What can hang from each mark:
zepaz: galus
sotiz: bati zepaz
bati: gupa
gupa: bati zepaz zoda
zoda: galus gupa sotiz
galus: bati zepaz zoda

Known rows, with every way that one mark hangs from another:
gupa{zoda{galus{bati zepaz} sotiz}}: [-19.0  -9.6 -10.2  -9.3  -4.4 -39.5 -20.7  19.9 -15.6   5.8  22.0  25.8
  19.1  17.5   0.2 -23.7  27.4 -19.0  -2.5 -19.4 -24.7 -14.1   4.2  17.3]
sotiz{zepaz{galus{bati{gupa{zoda}}}}}: [ 19.2 -34.0 -37.5 -44.9 -16.3 -59.5  -3.0  18.0  18.6  10.2  -5.2 -15.3
  26.5   3.5  -9.2 -11.3  34.4  -7.8 -20.7  -8.9  -7.8  -8.1  13.9   9.6]
gupa{bati zepaz}: [  8.6  -8.6   1.3 -30.5  -7.7 -14.0 -27.1  12.1 -18.1  48.2  -1.8  32.4
   0.8   9.3  -8.7 -23.9   1.2   4.1  -7.0  -7.5   6.0   9.9  14.1  -5.6]
zoda{gupa{bati} sotiz}: [ 12.9 -11.5 -40.3  -6.5  11.1 -20.9 -29.1  32.7  -6.9  24.4   6.4  55.7
 -17.9 -11.8 -47.2 -20.7   5.1   0.3  -9.3  21.7  -2.0  14.8   2.0  -4.0]
galus{zepaz zoda}: [ -1.8   7.6  27.0 -17.2  15.7   1.9 -17.7  14.7   8.8  27.3  12.3  18.2
  17.0  16.0 -25.4 -31.0  -3.3 -32.5 -16.7 -10.4 -11.6 -25.9  11.5   9.6]
zepaz{galus}: [ 14.5 -32.6  -8.6  -9.5   6.0 -28.4  -3.5  14.3   1.0  28.8  17.9  19.9
  15.8   2.6 -15.3 -10.2   6.8 -22.5 -17.6  23.7 -12.8  -7.5   9.1  -0.8]
bati{gupa{zoda{galus sotiz{zepaz}}}}: [  8.6 -28.4 -12.6  -8.6 -35.5 -39.8 -28.0  37.1   3.5   2.7 -19.7  27.5
  16.3   8.1 -32.8 -15.5  39.7 -13.1 -17.5   1.4  -6.4 -18.6   8.5  21.9]
sotiz{bati}: [ 23.4 -25.4 -12.1 -10.6   6.0 -17.5 -17.5  24.0 -14.4  27.4  12.6  44.4
  10.6  19.4  -8.7 -20.6   7.1 -14.0 -12.8  10.4  21.5 -13.5  12.9 -10.0]
sotiz{bati zepaz{galus{zoda{gupa}}}}: [ 39.0 -22.4 -19.5 -20.4  29.2 -18.6  -8.6  19.9   5.8  -4.6  10.4  27.2
  18.3   4.7 -43.4  -8.0   2.5 -15.7 -30.3  23.7  14.0 -10.0  11.6  -8.2]
zoda{galus{zepaz}}: [ -7.9  -7.1  14.0   9.8  -5.5 -15.4 -30.5  16.3 -12.6  28.9  26.2  24.2
  25.5  10.3 -13.7 -18.4   5.5 -34.8 -15.2  -3.8 -15.2 -29.8   5.7  19.1]
zepaz{galus{bati}}: [ 11.7 -29.0 -29.3 -17.4  14.6 -47.7  -2.8   7.1  -3.0  19.4  31.0   9.6
  13.3  -0.6   8.0 -15.0  12.8 -18.8 -15.1   4.5 -11.9  -0.7  15.3  -3.4]
zoda{galus}: [  5.8 -21.0  -3.7   9.4 -11.6 -25.3 -29.2  12.2 -14.5  25.0  20.2  38.7
  21.2  10.7  -0.5 -14.7   5.5 -32.7 -17.5   5.2  -3.3 -21.6   8.9  10.3]
sotiz{bati zepaz{galus{zoda}}}: [ 35.1 -27.2   1.5 -17.4  23.8 -17.7  -4.7  21.1   3.5   0.3   2.0  23.5
  19.2  18.0 -29.7 -11.9  12.9 -18.5 -25.5  13.7   7.0 -14.3  26.4  -7.6]
zepaz{galus{bati zoda{gupa}}}: [ 23.0 -14.0 -43.5 -28.6  34.1 -37.3  -4.3   1.3   5.2   2.1  34.7  11.3
  16.6  -4.7  -6.3 -19.0  -6.3 -21.3 -20.4   1.2 -12.7  -0.8   7.2  -1.6]
zepaz{galus{zoda{sotiz{bati{gupa}}}}}: [ 23.1 -39.1 -27.9 -11.3  28.0 -29.1   5.2  50.9  -1.1  -2.6   6.7  23.8
  -6.4   4.3 -27.4 -27.7  11.7 -17.2  -3.5   0.0 -19.2  -9.2   7.1   2.5]
zepaz{galus{bati zoda}}: [ 14.0 -18.1 -20.2 -25.4  31.6 -37.9  -0.8   2.4   4.1   7.8  24.2   6.9
  16.0   6.4   8.6 -23.2   1.7 -27.8 -16.3 -11.1 -17.7  -5.6  19.5  -1.2]
sotiz{bati zepaz{galus}}: [ 32.3 -39.4  -6.7  -8.0   6.8 -29.0  -6.5  26.0  -3.5  10.6   5.3  26.4
  15.6  10.1 -29.9  -5.2  21.5 -10.3 -23.3  27.0  13.8 -10.6  21.5  -9.2]
galus{zoda}: [ 14.3  -5.8   7.7 -19.2   9.5  -9.0 -19.0   8.6   4.7  23.4   2.4  31.6
  13.9  14.1 -15.9 -25.1  -2.7 -29.4 -18.9   0.1   1.4 -15.4  14.9   0.4]
bati{gupa}: [ 12.8 -22.0 -17.7 -15.6 -14.4 -25.7 -18.5  28.8   6.6  33.5   1.6  15.3
   7.1  -1.3 -19.5 -26.4   8.8 -18.5 -14.4  -0.8   0.6 -17.9   5.1  11.0]
bati{gupa{zoda}}: [ 11.7 -21.8 -23.4 -41.1 -24.8 -25.3 -14.0  24.9   8.6  34.7  -8.9  13.6
  21.2  14.0  -8.8 -19.8  15.4 -14.6 -13.5  -7.7  -0.5 -17.1  -2.9  10.5]

Rows:
[ 34.5 -43.4 -23.0 -12.6  -3.3 -35.9  -6.3  40.4   2.8  12.8  -0.7   8.0
  11.1  -0.1 -31.9 -12.0  22.1  -9.3 -20.4  12.8   7.3 -14.2  15.3   1.4]
sotiz{bati{gupa} zepaz{galus}}
[  2.9 -12.2  -6.1 -44.6 -16.1 -20.7 -18.2  23.7 -16.5  34.2 -16.5  43.1
  -1.2  18.7 -17.5 -22.4  19.3  15.6   1.0  -3.2  -2.1  19.0   5.7  -6.7]
gupa{bati zepaz zoda{sotiz}}
[ 15.4 -23.3   1.1 -36.9   3.3 -22.8   1.1  19.8   1.2  23.7   3.8  -7.6
  16.4   3.3  -9.7 -25.0  -1.5 -14.7  -9.2 -11.9 -17.4  -7.3   6.7   9.9]
bati{gupa{zepaz{galus{zoda}}}}
[  5.6 -28.0 -14.5 -41.9  -2.8 -28.6  -2.3  24.7 -15.3  28.9  -7.8  27.8
   0.5  12.6 -15.4 -11.5  20.0  12.2   0.3   6.5 -24.9  25.6   3.2  -5.5]
gupa{bati zepaz{galus} zoda{sotiz}}
[ 37.6 -31.1 -15.6 -20.7  14.7 -26.4  -4.5  35.7  10.0   1.5  -6.7   7.1
  14.0   6.8 -32.1 -18.1  14.4 -18.6 -22.6  -2.7   1.5 -19.8  20.0   4.0]
sotiz{bati{gupa} zepaz{galus{zoda}}}
[ -1.0 -23.0 -22.4  12.7   1.4 -49.7 -26.9  17.9 -19.4   1.7  25.3  40.4
   2.5   1.4   2.5 -26.4  19.5 -19.2  -6.5  -5.7  -7.8  -6.6  15.3   7.2]
zoda{galus{bati} sotiz}
[ -5.3  -4.5 -17.6 -20.0  -1.9 -36.6 -18.2  27.3   4.4  29.8  20.8  -6.9
  10.5  -3.3  -9.9 -35.5  12.2 -15.6  -8.0 -28.4 -10.0 -20.5   6.4  16.7]
galus{bati{gupa} zepaz}
[ 21.3 -26.1  -9.7 -31.9 -12.6 -22.0 -15.5  33.4 -19.2  33.0   2.8  18.7
   8.5  11.2  -5.7 -28.8   8.0   5.3  -2.0 -12.7  22.7  -8.4   2.6  -2.2]
sotiz{bati{gupa{zepaz}}}
[ 31.4 -25.3 -19.5  -3.0   4.6 -24.5 -20.6  39.3  -5.2   0.6   1.3  54.9
  -3.8   0.1 -62.5 -15.3  20.6   5.4 -18.8  37.2  36.5  -1.6  10.2 -10.5]
zoda{gupa sotiz{bati zepaz}}
[ -3.2 -19.9  -1.6  -2.9  -2.0 -17.8 -19.4  40.0 -23.1   7.8  14.6  45.0
  18.2  29.3 -14.3 -19.3  22.1 -18.6  -3.5  -3.5  -9.7 -21.8  -3.0  10.4]
gupa{zoda{galus{zepaz} sotiz{bati}}}
[ 13.9 -18.8  19.6 -35.2  13.2 -18.1   1.1   3.7  -2.4  22.8  10.3   8.2
  20.9  14.0  -6.0 -18.5  -3.0 -15.5 -13.1   1.9 -12.7  -1.1  10.8  -1.4]
gupa{zepaz{galus{zoda}}}
[  9.7  -8.7 -21.7 -24.6   2.0 -19.9 -26.0  26.3 -17.1  30.8   2.2  48.0
 -18.4  -7.5 -40.0 -23.2   2.2  15.6  -4.0  11.9   7.0  24.1  -0.6  -7.2]
zoda{gupa{bati zepaz} sotiz}
[ -8.9   1.8  -6.5 -14.6  15.3 -31.5 -13.7  36.1   8.7   4.8  12.9   5.6
  -5.3  -1.8 -26.2 -47.5  13.2 -19.3  -3.0 -35.1 -22.7 -16.7  12.2  18.3]
galus{bati{gupa} zepaz zoda{sotiz}}
[-12.5 -10.0 -23.2 -33.5  -7.7 -41.3  -8.0  38.0   5.3  15.5   6.1   4.5
   5.3   5.3 -17.9 -36.4  30.1  -6.6   0.7 -25.2 -18.5 -10.9  -0.8  17.8]
galus{bati{gupa{zoda{sotiz}}} zepaz}
[-14.5  -4.3 -10.9  -5.6  -5.7 -18.7 -32.9  32.7 -17.3  24.1   4.2  41.6
   5.3  20.0 -22.6 -18.1  19.5 -18.9  -4.1 -14.6 -35.1  -8.0   2.8  16.2]
gupa{bati zoda{galus{zepaz} sotiz}}
[ 12.7  -8.7 -26.7 -30.3   9.7 -36.1 -16.0  17.1   8.1  14.5   7.2   6.1
   8.0   3.0   2.7 -38.8   3.0 -22.7 -12.8 -34.5  -5.6 -17.3  15.8   9.2]
galus{bati{gupa} zoda}
[ 18.7   7.3 -14.6 -43.2  13.1  -5.7 -29.0   6.9  -9.7  32.7   0.7  32.4
   1.7   5.7 -21.4 -25.0 -16.7  -0.9 -14.1 -12.4   5.4   9.2   5.3  -4.7]
galus{zoda{gupa{bati zepaz}}}
[ 28.1 -13.6 -27.5 -26.9  26.3 -39.7  -7.9   2.3  16.3  -5.5  17.4   5.3
  20.0  -5.8 -29.1 -13.9   6.1 -16.1 -30.3   6.8   2.4  -2.3  18.8  -0.2]
sotiz{zepaz{galus{bati zoda{gupa}}}}
[ 26.3 -28.4 -22.6  16.9  -0.5 -30.5 -34.5  37.9 -20.0  -9.4   8.6  61.8
   2.7  -1.2 -50.2 -11.3  19.8  -5.1 -21.2  28.7  25.1 -10.9   9.1   1.2]
zoda{galus gupa sotiz{bati zepaz}}
[  3.8 -33.2 -17.3 -44.6  -4.3 -51.9   6.9  12.2 -11.2  12.1  11.7  10.2
  13.8  12.5   5.2 -18.4  28.5   8.8   2.0   0.7 -12.0  18.9   4.3  -5.4]
gupa{zepaz{galus{bati}} zoda{sotiz}}
[ 12.4  -8.8   7.0 -10.9   9.3 -35.3 -18.6  17.3  10.4  -7.4  -5.2  30.2
  -2.6   3.0 -32.5 -31.8  25.6  -9.2 -17.6  -4.4   9.8  -4.5  36.0  -0.2]
galus{bati zoda{sotiz{zepaz}}}
[-15.5 -13.2  15.2  23.1  -1.1 -21.3 -25.8  31.5 -12.5  16.0  23.5  38.3
   7.6   4.9 -33.4 -23.2  16.0 -27.4  -6.6   4.2 -22.9 -21.6   5.4  19.3]
zoda{galus{zepaz} sotiz}
[  6.7 -12.3 -26.8 -18.6  -7.3 -42.8 -31.1  -2.5 -30.9  16.7  34.4  23.3
  22.7  -4.7  11.1 -18.3  -0.9  -5.6 -11.2  -9.9  12.6  -3.0   0.7   4.7]
zoda{galus{bati} gupa{zepaz}}
[ 18.4  -0.4 -32.1 -29.2  22.6 -28.6 -20.1   0.7   3.4   8.7  23.4  25.4
  12.3   0.7  -9.0 -29.3  -9.6 -19.2 -18.8  -8.1   8.9  -6.9   7.8  -2.0]
galus{bati zoda{gupa}}
[ -1.5  13.0 -11.9 -11.3  31.0  -1.2 -28.6  33.6   2.1  16.7  10.9  41.5
 -15.2  -2.6 -58.8 -32.7  -5.1 -12.1 -10.2  -5.2 -20.1   2.4   3.0   6.4]
galus{zepaz zoda{gupa{bati} sotiz}}
[ 16.2  -4.6 -22.6 -35.9  -1.3 -14.8 -30.8  10.7 -16.0  42.3   6.8  35.4
   0.0  -2.4 -22.4 -19.8  -8.5   9.5 -11.6   1.5  13.7  14.1   0.4  -5.9]
zoda{gupa{bati zepaz}}
[ 18.2 -47.0 -18.7 -19.1   0.9 -36.9   5.6  49.3 -20.2  14.3   8.6  18.1
  -2.9   0.9 -22.5 -24.4  20.0   8.1   6.5   7.8  -4.6   4.0   0.2  -2.9]
zoda{sotiz{bati{gupa{zepaz{galus}}}}}
[ 15.4 -33.1 -46.1 -20.6   5.2 -54.6  -2.1  21.6   2.5  20.5  21.6  -9.4
  10.0 -10.3   3.2 -23.2  13.6 -17.3 -10.5 -11.0 -20.7  -7.4   8.7   7.0]
zepaz{galus{bati{gupa}}}
[ 19.3 -31.1   5.9 -22.4  26.5 -20.2   6.4  28.9 -20.1   2.2   9.7  32.1
   3.3  15.6 -16.6 -24.6   9.4  -2.5   0.4   7.9  -4.4   6.6  12.1 -10.2]
gupa{zepaz{galus{zoda{sotiz{bati}}}}}
[  7.6 -22.5 -26.7  15.8  -4.2 -30.4 -29.6  25.1 -13.7   6.5  23.9  55.0
   2.9  -8.7 -34.8 -15.0   7.3 -19.3 -13.9  26.8  -2.9  -8.6  -5.5   9.6]
zoda{galus gupa sotiz}
[ 23.8 -42.4 -20.2 -29.8   0.0 -31.4   1.7  34.2 -17.4  27.1  13.5   5.0
  13.6   6.6  -5.5 -20.3   9.0   1.5  -3.1  -1.6   2.9  -4.6   1.3  -1.4]
sotiz{bati{gupa{zepaz{galus}}}}
[  6.8  -9.3  -9.6 -15.9  19.7 -33.2 -14.2  15.3  -1.4   0.8  10.2  34.1
  -5.7   7.2 -11.4 -39.1   9.7 -16.3  -7.7 -10.5  -4.1  -1.1  21.6  -2.0]
galus{bati zoda{sotiz}}
[ 17.4 -28.6 -13.3 -15.6   3.7 -50.4  -6.5   6.4   8.4  10.1  11.4   4.9
  17.5  -1.8 -14.8 -11.7  24.8 -11.5 -24.0  11.3   2.2  -1.6  27.9  -1.9]
sotiz{zepaz{galus{bati}}}
